Known rows, with every step that occurs
sege/dade/kubim: [-2.67 -1.48  2.70  0.60 -0.09 -1.45  0.07  2.45 -2.44 -2.10 -2.99 -1.78
  0.11  1.87 -0.61  0.12 -2.23  0.53 -2.43  1.26]
rutos/mudo: [-1.03  0.16  1.46  0.97  1.00 -0.43 -1.36  2.78  0.00 -2.19 -0.99 -2.33
 -0.78 -1.56  1.22 -0.22 -1.75  0.40  0.27 -0.54]
mudo/dade/pimu/sege: [-0.27 -2.40  4.04  0.39 -0.51  1.56 -0.51  2.28 -0.65 -0.81 -2.01 -0.14
 -0.12 -1.42 -1.08 -1.89 -2.32 -1.44 -0.60 -0.07]
sege/mudo/dade: [-2.95  0.60  2.19  0.72  1.08 -1.00 -1.60  4.39 -0.21 -0.95 -1.67 -1.46
  0.09 -0.77  0.65 -1.31 -1.29 -1.53 -1.36 -0.02]
mudo/dade: [-2.47 -0.37  2.87  1.61  0.01 -0.49  0.06  4.48  1.02 -1.74 -2.24 -1.76
  0.21 -0.45 -1.16 -1.38 -1.88 -1.74 -1.11  1.03]
sege/dade: [-1.54 -0.34  0.93  1.17  0.55 -0.33 -0.97  3.18 -0.99 -2.45 -1.91 -1.23
 -0.27  0.13 -0.62 -0.75 -2.95 -0.70 -1.89  1.88]
makas/dade/kubim/sege: [-1.18 -3.21  5.98  2.04 -1.73 -1.07  2.72  3.12 -3.66 -0.60 -3.96 -2.43
 -0.49 -0.09 -0.65 -0.96 -1.79 -1.06 -1.35  1.99]
rutos/pimu/sege/mudo/dade/kubim: [-0.20 -2.62  3.60 -1.24 -0.70 -0.02 -0.61  2.80 -1.43  0.42 -2.78 -0.42
 -0.48  1.19  1.75 -0.53 -1.39 -1.43 -0.69 -1.89]
kabit/kubim/sege: [-0.61 -2.34  0.65  3.18  1.12  1.04  2.18  2.16 -1.67  1.19 -1.22 -1.09
 -0.30 -1.13 -1.47 -1.41 -1.01 -1.99 -0.33  0.87]
kabit/kubim/makas: [-2.21  0.15 -0.07  1.58  1.92  1.44  1.72  0.53 -2.38 -0.96 -1.96 -1.09
 -0.03 -1.38 -0.58 -1.40 -2.65 -2.06 -0.97  1.15]
makas/kubim/sege/mudo/dade: [-1.89 -1.72  3.43  0.89  0.50 -1.75  0.67  3.68 -3.20  1.40 -3.16 -1.63
  0.37 -1.18  1.00 -2.07 -1.66 -2.42 -1.70  0.54]
makas/kubim/kabit/dade/pimu/sege/mudo: [ 1.18 -0.80  1.69 -1.89  0.95  2.37 -1.23 -0.85 -5.51  0.55 -2.18  0.83
 -1.16 -3.43  0.53 -2.96 -3.76 -3.29 -1.37 -1.65]
pimu/sege/dade: [ 0.51 -0.59  1.29  1.00  0.44  0.09 -1.80  3.54 -1.91 -1.10 -1.64 -0.34
 -0.04 -0.36 -1.26 -1.46 -4.04 -0.70 -1.34  0.56]
kubim/kabit: [-0.60  1.59  2.11  1.01 -1.07  1.60 -0.33  2.55  0.42 -1.04 -0.95 -1.74
 -0.95 -1.46 -1.29 -2.35 -2.40 -1.68 -0.96  0.33]
dade/kubim/sege/mudo: [-1.52 -1.33  3.30  1.15 -0.03 -1.44  0.20  2.39 -3.20  1.03 -1.70 -2.30
 -0.61  0.08  1.20 -0.43 -0.13  0.80 -1.56  0.04]
dade/makas/kubim: [-3.26  0.39  3.58  0.78  1.14 -2.05  1.18  0.99 -1.95 -1.74 -2.58 -3.04
 -0.45 -1.17 -0.25 -1.59 -2.70 -0.36 -0.30  1.20]
makas/dade/pimu: [-1.76 -1.72  4.49  0.94 -0.33  1.55  0.68  1.16 -1.63 -2.99 -2.71 -0.83
 -1.30 -1.62 -0.14 -1.49 -1.88 -1.78 -0.18  2.53]
rutos/pimu: [-0.06 -0.97  1.24  1.20 -0.28  1.87  0.37  1.75  1.65 -2.31 -1.36 -1.25
 -2.14  0.02  0.83 -0.57 -1.37 -1.79  0.83  1.26]
makas/dade: [-1.87  0.05  3.71  2.27 -0.15 -0.12  0.26  3.70 -0.96 -2.45 -2.71 -1.79
 -0.90 -1.32 -0.96 -1.82 -2.69 -2.25 -0.21  2.36]
pimu/sege: [ 0.37  0.76  2.06  2.36  0.19  0.49 -1.45  3.23 -0.50 -0.41 -0.91 -1.21
 -0.85 -1.49 -1.64 -1.95 -2.86 -0.76  0.29  0.22]
kabit/kubim/sege/dade: [-0.57 -3.59 -0.17  1.96  1.49  0.53  1.80  2.44 -3.38  0.46 -2.06 -0.24
  0.51  0.05 -1.14 -1.06 -2.39 -1.78 -2.18  1.32]
sege/mudo: [-2.23  1.89  1.01  1.44  1.52 -0.50 -2.21  2.98 -0.60 -1.12 -0.49 -1.65
 -0.99 -1.03  0.91 -1.24 -1.17 -0.63 -0.33  0.48]

Rows
[-0.37 -4.41  3.11  0.31 -0.29  0.49  1.54 -0.09 -4.66 -0.58 -3.27 -0.59
 -0.34 -0.58  0.36 -1.39 -2.34 -1.17 -2.12  2.47] => makas/kubim/sege/dade/pimu
[ 0.54 -1.11  3.15 -1.13 -1.84  0.47 -0.66  2.29 -3.54 -0.05 -2.73 -0.72
  0.07  0.59 -1.73 -1.73 -3.97 -0.42 -2.95 -1.09] => pimu/sege/dade/kubim/kabit
[-2.11 -1.91  3.73 -0.38  0.61 -2.12  0.55  3.83 -2.04 -0.02 -1.76 -2.16
  0.41 -0.90  1.51 -1.18 -1.70 -0.24 -2.32 -0.42] => kubim/sege/mudo/dade/makas
[-2.83 -0.50  4.89 -1.64 -0.79 -1.13  1.87  2.15 -1.80 -1.07 -3.64 -2.59
  0.65 -1.39 -0.89 -2.80 -3.58 -2.37 -2.11 -0.25] => mudo/dade/makas/kubim/kabit
[-1.01 -2.35  4.05  2.19 -1.21 -0.92  1.95  2.48 -2.07  0.20 -2.30 -2.64
 -0.60  0.35 -0.73 -0.56 -0.78  0.43 -1.33  1.08] => dade/kubim/sege
[-2.95 -1.13  5.43  1.50 -0.81 -1.22  1.31  2.86 -2.36 -2.08 -3.92 -2.32
 -0.56  0.09 -0.86 -0.94 -1.92 -1.01 -0.80  1.86] => makas/dade/kubim
[-3.06 -0.83  2.66 -0.59  1.29 -2.61  0.75  1.32 -3.62 -2.51 -3.28 -2.25
  0.38 -0.06  0.01 -1.12 -3.96 -0.26 -1.90  1.48] => sege/dade/makas/kubim
[ 2.00 -1.04  1.55  1.21 -0.64  2.26 -0.56  2.10  0.66 -0.87 -1.23 -0.40
 -1.93 -0.49  0.13 -1.37 -2.44 -1.77  1.22 -0.05] => rutos/pimu/sege
[-0.67 -1.84  3.54 -2.30  0.66 -1.18 -0.03  1.62 -2.68 -0.09 -3.12 -0.78
 -0.31 -0.52  2.35 -1.77 -3.11 -2.10 -0.23 -1.64] => rutos/pimu/sege/mudo/dade/makas/kubim
[ 0.09 -2.43  1.48  1.59 -0.36 -0.22  0.44  3.49 -2.24 -0.87 -1.90 -1.20
 -0.19  0.12 -0.42 -0.95 -2.65 -0.65 -2.34  1.88] => kubim/sege/dade
[-2.51 -0.77  2.33  0.43  2.18 -1.71  1.49  1.03 -3.26 -2.54 -3.34 -2.25
 -0.44 -1.37 -0.47 -1.00 -3.70 -1.46 -1.18  1.20] => kabit/dade/makas/kubim
[-1.83 -0.56  5.72  0.00 -2.25  0.33  1.54  2.38 -2.54 -1.43 -3.68 -2.08
 -0.71 -0.46 -1.28 -1.98 -2.62 -1.95 -1.72  0.77] => makas/dade/kubim/kabit
[-2.82 -0.02  4.11 -1.53 -1.04 -0.68 -0.33  3.13 -1.81  0.12 -2.62 -1.81
  0.36  0.23  0.43 -1.48 -1.36 -1.29 -2.88 -1.59] => sege/mudo/dade/kubim/kabit
[-1.33  0.47  4.37 -2.59  0.06 -1.39 -0.68  2.27 -3.92  1.14 -2.74 -1.23
  0.60 -2.18  0.24 -3.45 -4.22 -2.17 -2.00 -2.48] => pimu/sege/mudo/dade/makas/kubim/kabit
[-3.32 -0.85  3.96  0.06  0.46 -1.72  0.84  3.67  0.20 -2.37 -2.32 -2.54
  0.46 -0.39 -0.56 -0.99 -2.29 -0.52 -1.43  0.54] => mudo/dade/makas
[ 0.48 -1.01  2.94  1.11 -0.04  2.16 -1.03  0.76 -1.16 -0.93 -0.91 -0.25
 -1.28 -1.86 -0.89 -1.72 -2.14 -0.47  0.37  0.24] => dade/pimu/sege
[-2.61  0.19  3.47  0.58 -0.33 -0.51  1.35  0.77 -2.64 -1.78 -3.06 -2.65
 -0.32  0.17  0.30 -0.66 -2.35  0.44 -1.85  1.19] => dade/kubim/makas
[-0.44 -1.25  2.86 -0.78 -0.47 -0.58  0.16  1.21 -5.22 -1.08 -3.49 -1.06
  0.51  0.70 -0.17 -0.96 -4.56  0.37 -3.14  0.42] => pimu/sege/dade/kubim/makas
